(in the rows, 128 means zero)
Known rows, with every step that occurs
lobale kavilu bobeb guvo: [112 130 153 156 219 139 174 211  94 141 143  93 105 143 143 135  98  84
  77 147 113 150 123 159 121 137  89 104  96 145 105  98 136  93 115 140
  58  94 151 107 106 137 127 120]
gukeb vezuzel popo: [114 142 123 124 202 103 130 114 126 125 152 103  94 125 131 140 115  86
 104 137 164 128 128 171 123 150 114  76 117 118 107  93  78 114 136 117
 111 133 150 116 100 123 176 126]
rina gulobek popo kavilu zivo: [116 131  71 175 194 158 137 143 116 163 140  96 120 149 143 151 122 102
  72 198 157 134 121 183 120 144 102 160 115 122 130 108  53  72 170 117
  82  73 186 122 113 119 126 122]
gazad kavilu zivo gulobek popo: [106 137 113 154 179 150  93 164 120 161 148  88 105 155 137 117  95 143
  80 137 158 137 127 192 117 138 107 132 102 124 139 136  72  72 149 120
  66  92 178 129 112 123 147 136]
lobale guzukag: [117 139 128 144 179 121 125 166 128 148 111  99 102 117 136 114 107 179
  85 173 132 144 135 188 130 147  95 126 109 114 120 132  74 124 125 141
  81 105 127 102  93 132 155 120]
luki vezuzel popo: [109 135 133 142 188 119 187 118 114 128 134  99  99 126 137 135 144  82
 100 140 174 136 129 185 125 146 123 117 129 126 117 113  91 107 136 124
 104 140 172 125 111 124 164 121]
gukeb vezuzel popo gulobek: [114 139 107 136 216 113 138 107 140 122 151 102 105 143 125 144 107  72
  90 148 161 136 123 186 119 147 106  81 113 116 104  92  85 106 151 123
  99 131 144 111  97 123 164 130]
gukeb vezuzel popo kavilu lobale guzukag mumov: [126 138  88 131 234 119 144 142 127 126 178 105 102 128 116 144 114 115
 103 164 143 134 114 185 128 138 107 110 104 110 109  98  75  80 128 121
 119 131 141 112  94 127 180 147]
popo vezuzel gazad kavilu: [117 149 167 136 194 145 146 104 113 153 137 101 100 130 143 142 111 115
  86 120 159 118 140 224 119 143  92  80 126 111 119 116  84 119 143 149
  81 113 144 107 108 117 144 118]
lobale guzukag gazad vezuzel popo gulobek rina: [121 134  86 140 206 122 184 214 132 146 121  87 109 114 137 115 118 176
  78 189 134 142 121 195 114 145 109 128 114 110 129 140  38 126 157 154
  58 114 136 102  84 118 170 130]
kavilu lobale guzukag: [127 132 108 157 214 131 115 148 100 147 101 108 102 107 131 129 131 149
  83 164 121 128 135 160 125 138 103 122  96 120 122 145  79 121 106 138
  77 106 137 110  94 123 160 146]
vezuzel gazad guzukag mumov: [121 138 105 162 196 127 105 136 127 133 147  85 102 124 140 108 115 166
 102 143 148 152 144 208 116 150  95 108 118 117 147 135 118 135 130  85
  83  98 151 110  97 109 159 134]
popo vezuzel luki: [120 150 152 152 170 130 200 135 103 160 134 111 113 143 129 141 121  72
  75 138 169 123 139 207 134 146  97  93 125 114 117 103  75 157 131 155
 118 116 149 106  98 123 146 110]
guzukag gazad vezuzel popo gulobek rina: [119 132  81 143 197 118 190 190 124 147 142  89 109 126 141 133 134 108
  83 169 162 124 124 183 105 150 121 100 118 118 134 127  44 135 159 144
  61 111 155 121  95 107 168 136]
gazad vezuzel: [112 147 110 136 189 126 105 195 123 145 155 106 101 125 139 143 110 105
  86 149 157 128 140 190 118 157 102 111 124 122 115 112  65 127 127 144
  78 118 142 118 117 115 165 123]
bobeb kavilu lobale guzukag gazad vezuzel: [124 140  94 156 223 117 115 199 100 161 126 100  89 115 115 153 120 138
  61 164 115 125 114 186 107 137 115  99  96 132 103 132  59 108 114 155
  51 118 133 110  94 113 174 153]
popo kavilu lobale guzukag mumov: [132 132  84 159 210 145 127 172 124 157 162 105 116 138 122 139 123 141
  87 188 135 134 125 192 131 135  95 143  91 112 123 129  77  88 112 138
  89  98 134 112 101 131 149 154]
gukeb vezuzel luki: [117 148 113 133 195 103 122 131 108 151 158 103 102 154 131 130 115  84
  96 142 179 123 140 176 129 152  99  64 123 116 125  93  87 150 126 102
 119 133 157 115  95 130 172 122]
gukeb vezuzel gazad guzukag: [113 146 112 135 206 114  62 118 132 138 145  90  95 126 130 120 104 131
 103 129 161 131 146 188 117 154  96  67 124 114 129 111  99 138 138  87
  82 139 145 111 102 115 172 129]
gukeb vezuzel: [114 144 111 126 190 109  97 113 126 154 144 105  99 137 126 140 108  92
 100 144 166 118 139 164 124 157  99  69 118 113 120  91  92 130 125 107
  95 137 144 124 105 130 165 128]
gukeb vezuzel gazad kavilu lobale guzukag mumov: [125 145  99 121 252 125  95 108 105 140 161  97  89 128 137 129 107 157
 109 140 140 125 130 188 116 143  93  73 117 107 135 115 109  96 125  91
  93 131 147 114  92 125 181 150]
kavilu gazad vezuzel: [120 144 136 123 200 147  60 149 131 141 145 104  91 124 139 155 136  72
  71 139 162 119 134 185 115 148 110 140 115 123 114 134  52 112 140 137
  64 128 141 113 114 123 150 144]
gukeb vezuzel popo gulobek rina: [114 138 111 132 218 116 145 122 135 137 150  94 111 144 128 134 115  78
  90 151 165 142 126 176 121 149 107  78 110 113 111 102  68 121 151 128
  96 131 160 109 100 124 165 131]
tebav gulobek: [124 136 120 144 198 129 132 143 130 145 139  99 112 167 161 144 106 122
  94 170 154 141 126 180 129 151 100 111 101 133 131 101 133 114 130 114
  76 112 171 127 103 118 117 126]
lobale kavilu bobeb: [114 134 130 146 228 138 148 201 111 149 151 100 104 144 151 128 103 100
  80 145 119 144 131 166 127 137  92  97 105 136 120 109 115 127 116 136
  69  91 155 113 104 134 128 126]
lobale guzukag gazad vezuzel gukeb: [121 140  92 142 189 111 140 200 116 143 112  92  93 113 145 123 120 194
  90 193 137 122 132 191 109 150 113 109 126 110 143 138  56 137 134 130
  79 128 123 100  83 118 179 123]
rina gulobek popo vezuzel gazad: [120 146 116 167 201 147 172 109 102 158 113 104 110 118 150 165 130  97
  76 175 153 124 126 191 115 149 105 127 129 117 131 100  67 106 172 122
  95  90 186 117 101 112 136 117]
zivo pepa: [118 147 141 162 151 117  79 128 125 163 118  99 111 127 130 126 107 120
  94 152 175 132 140 174 117 155 117  88  96 120 129 146 105 108 112 103
  92  93 147 126 116 119 148 131]
popo gulobek: [117 133 105 166 187 134 132 125 143 150 127  99 121 160 132 137 110  90
  70 168 156 143 134 199 118 148  91 108 104 119 118 118  99 125 145 136
  63  97 136 112 103 126 125 131]
mirus guzukag gazad vezuzel popo kavilu zivo pepa: [129 137 130 146 152 128 168 199 139 152 138  87 102 126 137 107 137 165
 105 187 172 120 123 189 100 143 120 127 124 116 127 147  40  92 173 131
  69 107 144 129 101  95 181 130]
vezuzel gazad kavilu lobale guzukag: [123 138 138 144 235 139  85 121  98 139 131  90  88 123 160 117 123 179
  93 136 138 130 141 202 112 135  97  91 107 120 132 154  91 107 126 120
  66  95 151 105  98 117 162 140]
guzukag gazad kavilu bobeb guvo: [111 125  78 141 190 124 207 169  91 156 140  83 100 143 148 124 112 117
  88 136 144 115 119 162 106 147 106  91  99 129 138 115 114  83 139 107
  37 106 138 129 102 128 140 138]
gazad kavilu zivo pepa: [109 136 113 151 183 150  89 136 116 156 142  89 106 156 138 104  83 141
  89 131 165 131 131 193 115 144 102 104 101 122 130 151  95  66 128 110
  66  84 153 123 125 121 140 127]
guzukag gazad kavilu lobale: [123 128  82 148 199 122 155 135 101 159 128  95  98 126 147 132 128 141
  94 149 155  92 129 168 109 146 113  80 104 120 146 137  86 120 128 111
  56 105 147 137 100 117 151 152]
gukeb vezuzel popo kavilu bobeb: [113 138  90 121 217 118 140 142 131 132 184  99 102 148 129 140 115  68
  96 133 156 136 122 175 127 142 109  93 106 120 106  89  76  89 142 122
 101 131 145 112 107 128 164 134]
mirus guzukag: [126 140 173 146 149 119 157 157 136 158 114  95 100 125 148 105 141 163
 105 176 165 131 143 171 118 152  97 114 124 118 122 134  71 144 148 132
  85 110 146 123 102 114 161 120]
kavilu bobeb: [110 131  71 137 200 130 155 157 102 156 143  99 107 145 148 120 127  76
  81 125 135 146 137 148 125 143 102 110 100 128 132 114 111 120 121 117
  64  99 144 117 107 131 136 134]
tebav gulobek popo kavilu lobale guzukag gazad vezuzel: [130 134  80 143 221 145 142 230 130 162 145  96 118 151 146 150 118 141
  85 206 142 138 105 197 121 134 117 153  99 129 135 115  77  82 149 110
  73 122 183 124  97 106 137 146]
guzukag gazad: [120 129  96 148 156 107 158 132 115 164 116  96 101 125 142 131 137 122
  94 168 163 105 135 166 112 153 115  85 113 116 146 121  85 145 135 113
  63 103 140 134  90 121 152 134]
rina gulobek popo: [117 138  90 172 195 135 152 136 109 157 117 100 112 125 153 154 125 110
  79 189 155 128 125 170 118 155 108 137 119 124 133 106  68 106 160 107
  94  82 188 125 106 118 134 121]
rina gulobek: [120 138  86 172 200 131 150 104 110 143 129 104 108 132 157 157 114 121
  81 176 154 118 134 167 122 161  92 116 116 124 129 100  91 110 153 127
  81  87 160 126 107 125 128 120]
zivo kavilu lobale: [126 142 111 158 181 120  61 128 145 166 144 109  96 117 138 137 136 137
  62 151 151 127 124 157 123 143 129  82 100 128 133 126  82 135 107 113
  87 114 173 138 106 128 146 157]

Rows
[114 139 130 161 185 125  76 137 132 134 129  82  99 121 146 104 116 162
  93 132 153 146 153 205 116 149  98  96 116 123 135 143  96 146 138 102
  67 101 147 105 103 107 156 123]
vezuzel gazad guzukag
[122 146 138 130 205 143  84 162 117 138 158 103  94 139 144 147 141  64
  68 136 170 123 134 196 120 145 110 137 118 125 117 137  50 128 140 134
  85 123 151 108 106 123 157 139]
kavilu gazad vezuzel luki
[127 132 101 158 201 143 102 169 127 157 145 103 113 137 125 138 125 138
  79 179 139 129 132 190 130 134  97 135  90 117 112 135  62  99 119 151
  77 103 132 108 107 128 145 145]
popo kavilu lobale guzukag
[122 137 142 147 228 137  83 104  95 142 139  91  89 131 163 125 131 145
  96 123 151 124 145 195 110 138 101  78 108 124 132 149  97 114 124 114
  67  92 160 113 105 113 157 142]
vezuzel gazad kavilu lobale
[109 143 124 159 180 154 109 154 112 158 137  88 104 157 139 129  99 135
  77 139 161 130 128 204 112 136 111 121 112 119 143 137  63  84 150 129
  86 113 176 114 109 117 152 127]
gazad kavilu zivo gulobek popo vezuzel gukeb
[117 130 110 161 191 139 144 145 135 175 125  88 131 163 135 120 123  97
  69 173 165 152 138 179 120 150  92 103  98 115 129 134  71 149 144 144
  60  97 161 108 106 127 128 133]
popo gulobek rina
[114 124  74 143 177 132 155 136 109 161 133  88  99 147 146 112 114 142
  92 151 158 104 128 180 109 145 107  95 113 118 147 132  81 104 144 113
  45  94 145 134 101 120 146 133]
guzukag gazad kavilu zivo
[111 132 117 154 200 128 197 112 127 126 134  98 110 143 131 139 136  68
  86 147 172 144 124 198 120 143 116 122 125 125 114 112 100 101 151 129
  92 138 166 121 108 125 150 126]
luki vezuzel popo gulobek
[115 129 151 158 202 149 104 170 117 148 135  99 104 151 141 120 100 114
  83 166 131 139 132 182 124 134  90 110 114 131 119 119  92 119 121 147
  66  79 160 114 103 127 133 113]
lobale kavilu zivo
[117 128 128 158 202 128 180 141 134 134 135  88 120 145 142 123 131  92
  79 161 161 161 127 189 121 142 111 110  98 122 113 133  58 127 152 154
  84  91 166 101 100 119 147 127]
vezuzel popo gulobek rina
[118 148 145 145 210 130  48 167 119 147 146  92  79 142 132 167 132  82
  54 147 149 132 122 206 102 142 120 103 106 136  98 138  48 109 126 145
  72 134 142  94 110 117 163 141]
bobeb kavilu gazad vezuzel gukeb
[126 144 108 173 174 135 103 199 133 171 150 100 116 126 113 148 125 151
  78 186 146 148 118 185 124 135 120 166  85 116 145 125  69  83 139 121
 100 103 179 130  87 127 163 166]
zivo gulobek popo kavilu lobale guzukag mumov
[115 141 135 158 191 132  60 163 141 150 136  87  91 132 113 143 112 106
  52 133 144 140 121 204 115 145 110 119  93 137  94 141  65 111 133 132
  53 123 138 102 113 120 140 147]
bobeb kavilu gazad guzukag
[120 154 160 161 188 141 106 166 117 165 118  99 104 108 125 146 119 155
  73 144 143 134 125 199 117 133 120 134 100 116 137 134  63  95 153 139
  87 117 182 120  88 116 165 152]
zivo gulobek popo vezuzel gazad kavilu lobale guzukag
[116 147 111 147 198 120  86 188 112 133 145  98  94 138 155 145 122 118
  91 165 163 127 146 192 107 156 112  90 131 122 131 127  59 146 118 131
 106 132 145  98 113 109 178 115]
gazad vezuzel gukeb
[112 132 112 164 158 143  90 143 114 176 129  88 113 154 130 111 127 116
  76 150 159 145 141 150 122 140 108 132  96 120 149 138  66 115 140 144
  52  91 183 127 100 126 154 136]
kavilu zivo gulobek rina
[116 129 123 162 200 124 170 122 141 116 136  97 112 141 140 135 121  87
  78 155 152 154 124 204 118 141 110 115 103 125 102 120  78 108 151 147
  89  92 147 105  97 118 143 126]
vezuzel popo gulobek
[113 135 127 152 158 137 114 190 135 179 143  95 118 142 129 132 132  94
  82 181 171 146 130 202 124 140 115 139 104 119 121 124  43 108 141 115
 100  94 173 116 114 120 143 128]
gulobek popo kavilu
[120 137 176 156 215 150  71 185 151 134 135  93  99 126 135 132 101 129
  72 152 137 131 131 195 126 143  93 126 108 133 112 139  83 133 132 131
  67 113 150 107 109 128 125 134]
lobale kavilu gazad guzukag
[120 148 168 141 177 137 145  94 111 155 120 106 102 123 137 145 130  91
  85 131 157 121 145 208 119 143  98  87 126 111 120 112  85 137 138 151
  85 112 142 106  99 114 147 116]
popo vezuzel gazad
[119 147 150 154 170 128 150 113 108 150 110 105 103 136 140 152 127  92
  84 156 163 116 144 198 118 149 108  79 127 111 128 117  70 154 123 146
 119 134 138  94 103 117 151 108]
popo vezuzel gukeb
[130 129  73 157 236 129 161 175 110 130 113 105 103 105 129 138 133 140
  75 175 119 125 118 179 110 133 115 126 102 119 122 141  65 107 137 147
  61 112 132 111  82 110 170 153]
kavilu lobale guzukag gazad vezuzel popo gulobek
[112 137 117 132 227 138 112 128  98 144 159  84  91 149 171 111 121 133
  94 108 146 141 142 194 113 138  97  86 110 126 137 135 111 106 135 106
  57  90 153 109 107 121 147 132]
vezuzel gazad kavilu bobeb
[130 135  56 178 225 151 168 162 110 159 144 103 120 126 137 158 123 140
  78 216 135 134 111 182 123 143 100 170 106 115 136 111  66  71 153 109
 103  82 180 121  99 123 137 143]
rina gulobek popo kavilu lobale guzukag mumov
[125 139 121 132 210 158 101 204 146 157 163  96 116 169 151 160 118  90
  78 185 163 145 110 207 124 138 115 163 101 133 122 112  77  78 156 107
  80 123 191 121 113 112 120 141]
tebav gulobek popo kavilu gazad vezuzel
[131 134  78 156 224 121 121 174  90 143 101 102  93 104 141 136 142 162
  86 182 126 110 133 162 107 140 118 104 111 117 143 150  62 135 113 128
  77 125 134 107  85 111 182 147]
kavilu lobale guzukag gazad vezuzel gukeb
[128 139 145 137 163 109 200 193 132 142 126  91  93 108 151 115 148 168
 108 180 164 115 130 178 103 152 116 111 135 118 126 133  45 134 168 136
  75 121 144 128  92  99 186 126]
mirus guzukag gazad vezuzel popo
[120 136 110 146 230 141 118 161 108 145 132  99 100 124 143 122 100 177
  87 144 133 123 131 187 124 141  95 108  98 122 120 148  79  97 116 134
  72 107 141 112 109 126 151 144]
gazad kavilu lobale guzukag
[121 139 135 131 220 150  92 143 144 116 150 102  96 130 138 158 136  57
  63 141 157 134 121 203 111 141 116 150 110 125 101 136  46  93 159 149
  66 123 142 104 108 117 150 145]
kavilu gazad vezuzel popo gulobek
[110 133 115 160 180 132  97 146 108 167 134  92  95 159 118 133 112  91
  61 147 137 148 122 191 113 136 105 105  99 135 100 121  73  94 121 147
  52  90 147 109 108 119 150 127]
bobeb kavilu zivo
[122 144 151 135 211 149 156 157 122 157 135  95 113 159 160 148 107 118
  89 159 157 142 114 216 123 139 108 118 112 128 132 105 108  94 155 106
  89 118 197 119 104 107 121 125]
tebav gulobek popo vezuzel gazad kavilu
[115 133 101 167 153 151  74 156 141 165 169  94 116 173 122 133 112 109
  75 162 164 138 133 193 125 135  99 146  93 120 128 121  68  77 147 151
  60  90 152 124 110 129 139 137]
popo kavilu zivo gulobek
[125 136  90 146 237 142 142 163 105 144 147 101 103 126 139 124  98 181
  93 153 129 126 123 187 125 141  93 118  99 116 132 140  96  87 110 121
  85 104 143 117 104 129 153 152]
gazad kavilu lobale guzukag mumov
[121 152 131 128 180 136  25 152 173 158 168 105  87 120 141 147 131 119
  50 144 165 128 118 186 118 148 130 114 114 126 123 127  54 118 135 121
  75 134 163 128 113 132 143 154]
zivo kavilu gazad vezuzel
[128 134  94 149 206 157 119 200 155 153 166  89 125 167 139 144 107 117
  84 190 156 158 105 209 129 141 110 175  94 129 138 116 104  78 152  78
  91 119 191 123 108 115 112 149]
tebav gulobek popo kavilu gazad guzukag mumov
[123 144 107 168 233 158 168 113  89 156 119 103 109 115 152 167 126 107
  75 163 145 113 122 190 113 145 103 123 122 120 133 112  65  90 167 120
  90  93 191 120 106 109 135 132]
rina gulobek popo vezuzel gazad kavilu lobale
[116 142 184 166 195 157  99 170 118 159 129  97 104 140 132 135 109 115
  73 158 133 142 127 200 117 124 103 122 115 126 130 118  83 106 147 150
  72  86 187 116  90 118 145 124]
lobale kavilu zivo gulobek popo vezuzel gazad
[118 141 154 146 191 130  64 131 125 160 136  94  86 140 123 158 131  75
  54 141 149 133 120 193 113 141 113 110  93 135  93 132  65 104 127 143
  59 114 142 107 107 128 142 147]
bobeb kavilu gazad
[125 134 127 140 202 134 147 164 122 169 137  87 122 171 164 129 118 129
  93 175 163 150 131 162 133 153 101 105  95 130 142 119 106 138 130 121
  72 114 197 122 108 121 122 128]
tebav gulobek rina
[121 140 124 132 189 158  59 174 150 153 180 100 104 151 132 157 129  76
  70 158 171 121 132 210 122 142 102 148 104 120 105 128  40  90 146 150
  67 119 135 110 123 128 138 144]
popo kavilu gazad vezuzel
[126 135 148 140 155 116 190 164 132 162 121  85  96 127 155 102 133 198
 111 175 169 106 133 179 108 153 102  95 126 115 140 141  68 133 163 118
  65 113 144 134  97 112 163 130]
mirus guzukag gazad kavilu
[112 139 143 141 189 127 130  89 102 152 126  94  94 135 146 130 152  98
 102 137 176 131 146 189 116 145 111  98 136 121 138 121 112 124 132 104
  79 135 173 125 108 123 162 124]
luki vezuzel gazad
[117 145 150 137 214 131  79 169 127 136 157  96  81 128 125 166 128  70
  53 134 144 138 112 208 108 139 122 121 100 140  79 127  41  90 137 160
  65 121 144 101 110 116 162 145]
bobeb kavilu gazad vezuzel popo
[131 128  88 155 208 122 140 144  96 154  94 105 100 103 132 128 141 156
  86 175 123 113 131 153 118 138 112 112  98 117 137 146  79 126 115 129
  63 108 134 120  83 120 164 152]
kavilu lobale guzukag gazad
[117 133  90 148 176 128 135 173 124 156 119  87  99 127 135 107  97 215
  83 168 134 123 123 189 117 140 104 130 105 112 147 141  73  92 151 134
  48 105 135 121  82 130 158 137]
lobale guzukag gazad kavilu zivo gulobek
[111 141 150 139 182 157 141 140 105 171 117  95 107 129 134 125 126  90
  80 141 157 139 129 214 114 131 112 122 125 113 128 128  54  99 153 121
  89  98 180 109 106 108 151 119]
gulobek popo vezuzel gazad kavilu zivo
[112 133 114 160 150 151  88 180 129 183 136  91 122 151 119 119 123  91
  80 181 172 151 124 196 118 133 122 150  99 119 127 142  47  73 140 102
  91  80 177 119 118 115 145 130]
gulobek popo kavilu zivo pepa
[112 144 111 164 158 132  99 202 135 177 159  93 117 145 126 142 124 104
  71 155 160 149 126 175 123 137 122 149  86 125 140 116  72  92 153 123
  81 103 183 130 101 128 147 152]
zivo gulobek popo kavilu bobeb
[124 142 139 148 194 138 159 160 119 157 115  98 116 161 156 156 120  99
  87 185 158 143 118 197 122 143 118 116 114 127 138 106  98 118 141 104
 114 132 193 112 100 107 127 118]
tebav gulobek popo vezuzel gukeb
[123 137 191 143 213 148  77 152 133 143 135 101  94 133 145 146 120  99
  75 161 142 124 130 186 123 138  99 115 107 131 111 130  82 128 126 142
  73 102 155 111 102 135 127 134]
lobale kavilu gazad
[124 154 135 133 183 132  42 160 161 156 177 103  88 130 144 140 134 113
  46 143 173 132 119 193 122 145 129 112 117 128 126 127  51 132 137 118
  92 131 173 123 107 132 148 149]
zivo kavilu gazad vezuzel luki
[110 134 111 166 150 142  80 152 118 168 120  94 109 146 124 122 124 104
  74 156 154 147 131 166 116 135 119 152 101 123 144 128  69  92 147 121
  67  89 185 131  97 119 155 136]
kavilu zivo gulobek popo
[120 145 105 175 198 141 173 122 100 155 106 103 111 125 151 168 129  99
  75 191 157 120 126 183 114 153 111 123 131 117 137 104  60 116 163 118
 118 105 183 109 104 113 138 112]
rina gulobek popo vezuzel gukeb
[131 135  79 154 223 121 149 189  87 148 116 106 100 109 134 129 139 148
  80 172 130 116 129 169 117 137 111 114 108 119 135 142  64 136 117 133
  76 114 141 114  82 114 179 147]
kavilu lobale guzukag gazad vezuzel luki
[116 156 160 169 145 124 139 174 122 173 131 103 114 130 120 149 124  96
  69 150 173 137 129 192 126 142 122 128 107 119 138 111  63 130 152 136
 114 115 191 126  89 121 159 136]
zivo gulobek popo vezuzel luki
[117 142 141 145 223 139  87 165 138 135 158  95  89 142 119 169 121  60
  43 140 142 145 107 220 104 136 117 127  99 139  78 127  47  83 148 165
  56 119 139  97 109 116 152 149]
bobeb kavilu gazad vezuzel popo gulobek
